Known rows, with every step that occurs
R/H: [-16   5 -10   2   8  -8  13  21  23  -2 -10  -7 -19 -13 -19  -4  26  -2
  14 -14 -11 -20 -35]
H/N/S: [ -9  10   6  -7   3 -11   1 -40  12  30  28  18   8  30 -23 -52   8   8
 -20  16   6  -9   0]
W/R/H: [-10  15 -23   1  27  -7   0  36  19  12 -21  25 -16  20 -41  -2  45 -14
  29 -21  -8 -22 -35]
H/N/S/R: [ -2  20 -12  28  20 -13 -10 -19   0  27  -3  40  12  43  21  -9  24   1
 -40  22  36 -14  -8]
Q/R/W/N/S: [-19 -22  21 -20 -24 -26  -7  -4   3  63  -9  -3  20  16 -26 -17 -20  -3
   2  20 -36   5  -4]
N/Q: [ 12 -11   6   1 -14 -44  27 -27   3   5  10 -24 -15 -25 -23  -6 -16 -17
  -7  -3  11  23 -17]
R/U/N: [-29   0  -7  14   2  67   0  -7 -12 -28   2 -12 -17  -3  23  18 -15  31
   1   7 -13  15  34]
W/N/Q/R/H: [ 19 -27  -1   2 -17 -22   0  48   0  -1  -9  -9  -4 -53  -7  10   6 -17
   5 -18 -10  -8 -12]
H/R/U/N: [-40  32 -17  15  -2  75   4  -3  -8 -36  29  -5  -9   2  63  17  -9  16
   1   0   2  17  48]
U/N/W/R: [ 23  13   2  -9  23  28 -25  14  14  -6 -24  35  -9  37 -24 -16  35 -18
   3  -9   9  17   9]
R/H/N/Q: [ 12  -7   0   0   6 -17  28   8   6 -23  26 -19  -6 -46  -1 -25   2  -3
 -13  -7  22 -11  -3]
H/R: [-34  44 -21   1  -3   0  10 -17  15 -16  38  -4  -9  19  50   4   7 -22
   0 -11  17  20 -12]
N/W/R: [ 29  12   5 -17  20 -18 -11   0  14  -1 -19  31  -3  43 -52 -29  32 -31
  15 -12  16   0 -16]
K/R/H: [ 15   7 -36  19  18  -5  -4  18  10   4  15   0 -14  -5   9  34  20  11
  21 -28 -19 -26 -32]
H/R/W/N/Q: [-21 -17  10  -7 -19 -17  43  10   5  12  16 -45   4 -38  12  -2 -32 -32
   5  -4   1  22   0]
R/W/N: [-51 -38  13 -10  -1  22  16  27  15  19 -23 -49  -1  -9 -10   9 -22 -13
  18   1 -40  11 -24]
W/N/S/R/H: [-13   2 -13  39   4 -12   9  31  17  46 -26  30  -8   2 -18 -11  42 -15
  -4  -5  18 -39 -18]
U/N/S: [-20  12   1   9 -12  11 -12 -29  16  48   6  21 -10  29 -18 -21   7  15
 -21  18 -11  22  14]
R/W/N/S: [-37 -16  20 -14 -18 -19  14 -13  17  71  -4 -11   6  17 -45 -34 -15  -7
   9  15 -27  -2 -10]
Q/R/U: [ 10  -3   2 -10 -13  -5 -14 -20 -35 -33   4  -6  11   1  11  24 -33  21
  18   5 -14  -6   6]
K/N: [-22  -6 -12  -4  -2  20 -18 -21  25  -2  -6 -12 -27 -11  -9  57  22  37
 -11 -28   5  22 -24]
Q/R: [ 18  -9   1 -16  -9 -17 -37  -1  -8 -16 -12  -1   6   3  24  40 -10   5
 -13   5 -26  30 -27]
S/R/W/N/Q: [-10 -35  11  10 -11 -24  33  16  -2  21 -16 -37   3 -37   5  12 -26 -25
  -7   4   4  14  -9]
W/R/U/N/Q: [  4  -4  -4  13  -2  16  18  -6 -19  -7   9  -3  -9 -15  -5   6 -16   0
   2   1  13  17  38]
N/S/R/W: [-26  25   7 -15  14 -30  -6 -16  -2  39 -26   2  26  40  34  21  -8   8
  -8  39 -14   7 -26]

Rows
[ 22  11   8 -14  22  12   5 -12 -19 -40  12  19  15  32 -32 -41   0  -2
  28  -6  23 -38  24] : H/N/W/R/U
[ -8   9 -11  30   9   1  10 -24 -27 -21  -9   2   1  19  19  21  -9   9
   7   8  24 -24   1] : S/R/U
[ 30  11   3 -22  34   5 -14   8  10 -22  -5  33  10  39 -32 -39  34 -21
   2  -8  23  -8  -4] : H/N/W/R
[  8 -42   2   1 -14 -20  29   6  -5  24  11 -45   3 -37   1  22 -41 -14
  10  -7 -16  14  -8] : K/R/W/N/Q
[-11  18   0  -5   7 -14   4 -13  16  30  26  23   5  17 -26 -57  23  11
 -10   8   6 -30  -2] : R/H/N/S
[-27   9 -17  14  19  69 -10   7 -15 -16  -6  11 -13  23   3  19   0  20
  14   4  -9  13  32] : W/R/U/N
[-10  16 -20  33  22  -9   4  31  13   1 -29  13 -11   0  15  20  41  -8
  -4  -9  15 -27 -35] : S/R/H
[ 16  -3 -10  -2  19 -17  27  21   1 -14  21   4  -1 -22 -15 -24  16 -14
  -5 -11  24 -12  -2] : W/R/H/N/Q
[ 51   7  23 -28   8   6 -20  21  12 -56   6   7  19 -27  15 -42  21  -3
 -15  -8  17 -25   7] : Q/R/H/N/W
[ 41 -16   7 -14 -22 -48 -18 -10 -19 -11   1  -8   7 -24  17  31 -25  -7
 -17   5  -5  35 -13] : N/Q/R
[  9   1  -8  -9  -1 -18 -21  35   4 -12 -14   4  -3 -18   9  25  15   3
   7  -9 -23  -9 -29] : Q/R/H
[-12  10 -20  -3  44  30  -2  39  11 -25   7  18  -1  12  -3 -20  40   1
   3 -11   5 -26 -15] : W/R/H/N
[ 23   6  25  -6  -8  43  -3 -13   3 -41  -2  -8  -4 -12  -1 -28  -4  10
   1  -1  12  -2  41] : R/U/N/W
[ 23   5  22  -9  -4  37 -14  -2  21 -28 -11  -4  -9 -11   4 -24  14  -2
 -18  -3   9  19  22] : U/N/W
[ -4   8 -11 -23  20  -6 -11 -11  -8   5   8 -33  16  20  50  59 -32  22
  21  11 -51  16 -35] : K/R/W
[-11  27 -17  37  11   7  -8  24  15  31 -22  38  -9  10  13   3  46   3
 -18   5  13 -23  -5] : U/N/S/R/H
[ 33 -16   3  -6 -19  -3 -29   7 -18 -18  -4  -6   4 -31  43  42 -20   5
 -31   9 -11  50  11] : U/N/Q/R
[-23   9 -16  38  14  68  -8   1 -19 -23 -14   3  -8   6  48  36  -2  26
 -16  14   6   8  34] : S/R/U/N
[ -5  14  -5  12 -18  20  30 -14 -14 -25  38 -19 -10 -31  37   3 -25  -1
  -7   0  23  24  48] : H/R/U/N/Q
[ 32 -11  10  -7 -24 -32   0 -25 -42 -31  15 -14  15 -23   3  18 -44  10
  14   5   0  -1  19] : N/Q/R/U
[-46   8  11 -13 -22 -13  19 -12  18  63  16  -4  11  20 -13 -34 -11 -17
  10  10 -15   2   3] : H/R/W/N/S
[  7  13   2 -10  -2 -19 -14  -5   6  21  21  30  16  11 -11 -39  18  14
 -18  12  -2 -24   3] : Q/R/H/N/S
[ 40 -19   1 -16 -27 -32 -33  -9 -12 -14   0  -5   1 -39  21  66  -9  18
 -24 -12   2  39  -7] : K/N/Q/R
[ 42   1  27 -14 -14  34 -26  -4  -9 -49  -5   0   6 -16  25 -12 -10  14
  -7   3   6   7  47] : Q/R/U/N/W
[ -4  18  -4  27   0 -20  10 -42 -26  15   2  26   8  35  -8  -7  -7  10
   3  17  25 -34  14] : N/S/R/U
[-27 -43  15 -20  -9  14  -9  36   0   9 -26 -39  12 -16  17  30 -28  -5
   9   6 -49  20 -20] : Q/R/W/N
[ 21 -33  10   2 -30 -14   9  -8 -38 -22   7 -20  10 -34  -7  10 -46   2
  17  -2  -3  -9  25] : W/N/Q/R/U
[ 22  11   9 -12  10  -3   3 -20 -15 -22   0  17   3  31 -50 -30   1  -7
  39 -10  16 -30  18] : N/W/R/U
[-25 -25   9  12 -27 -18  13 -20  22  71   1   6 -10  16 -67 -46   3 -16
   1   0  -7  -5  -6] : W/N/S
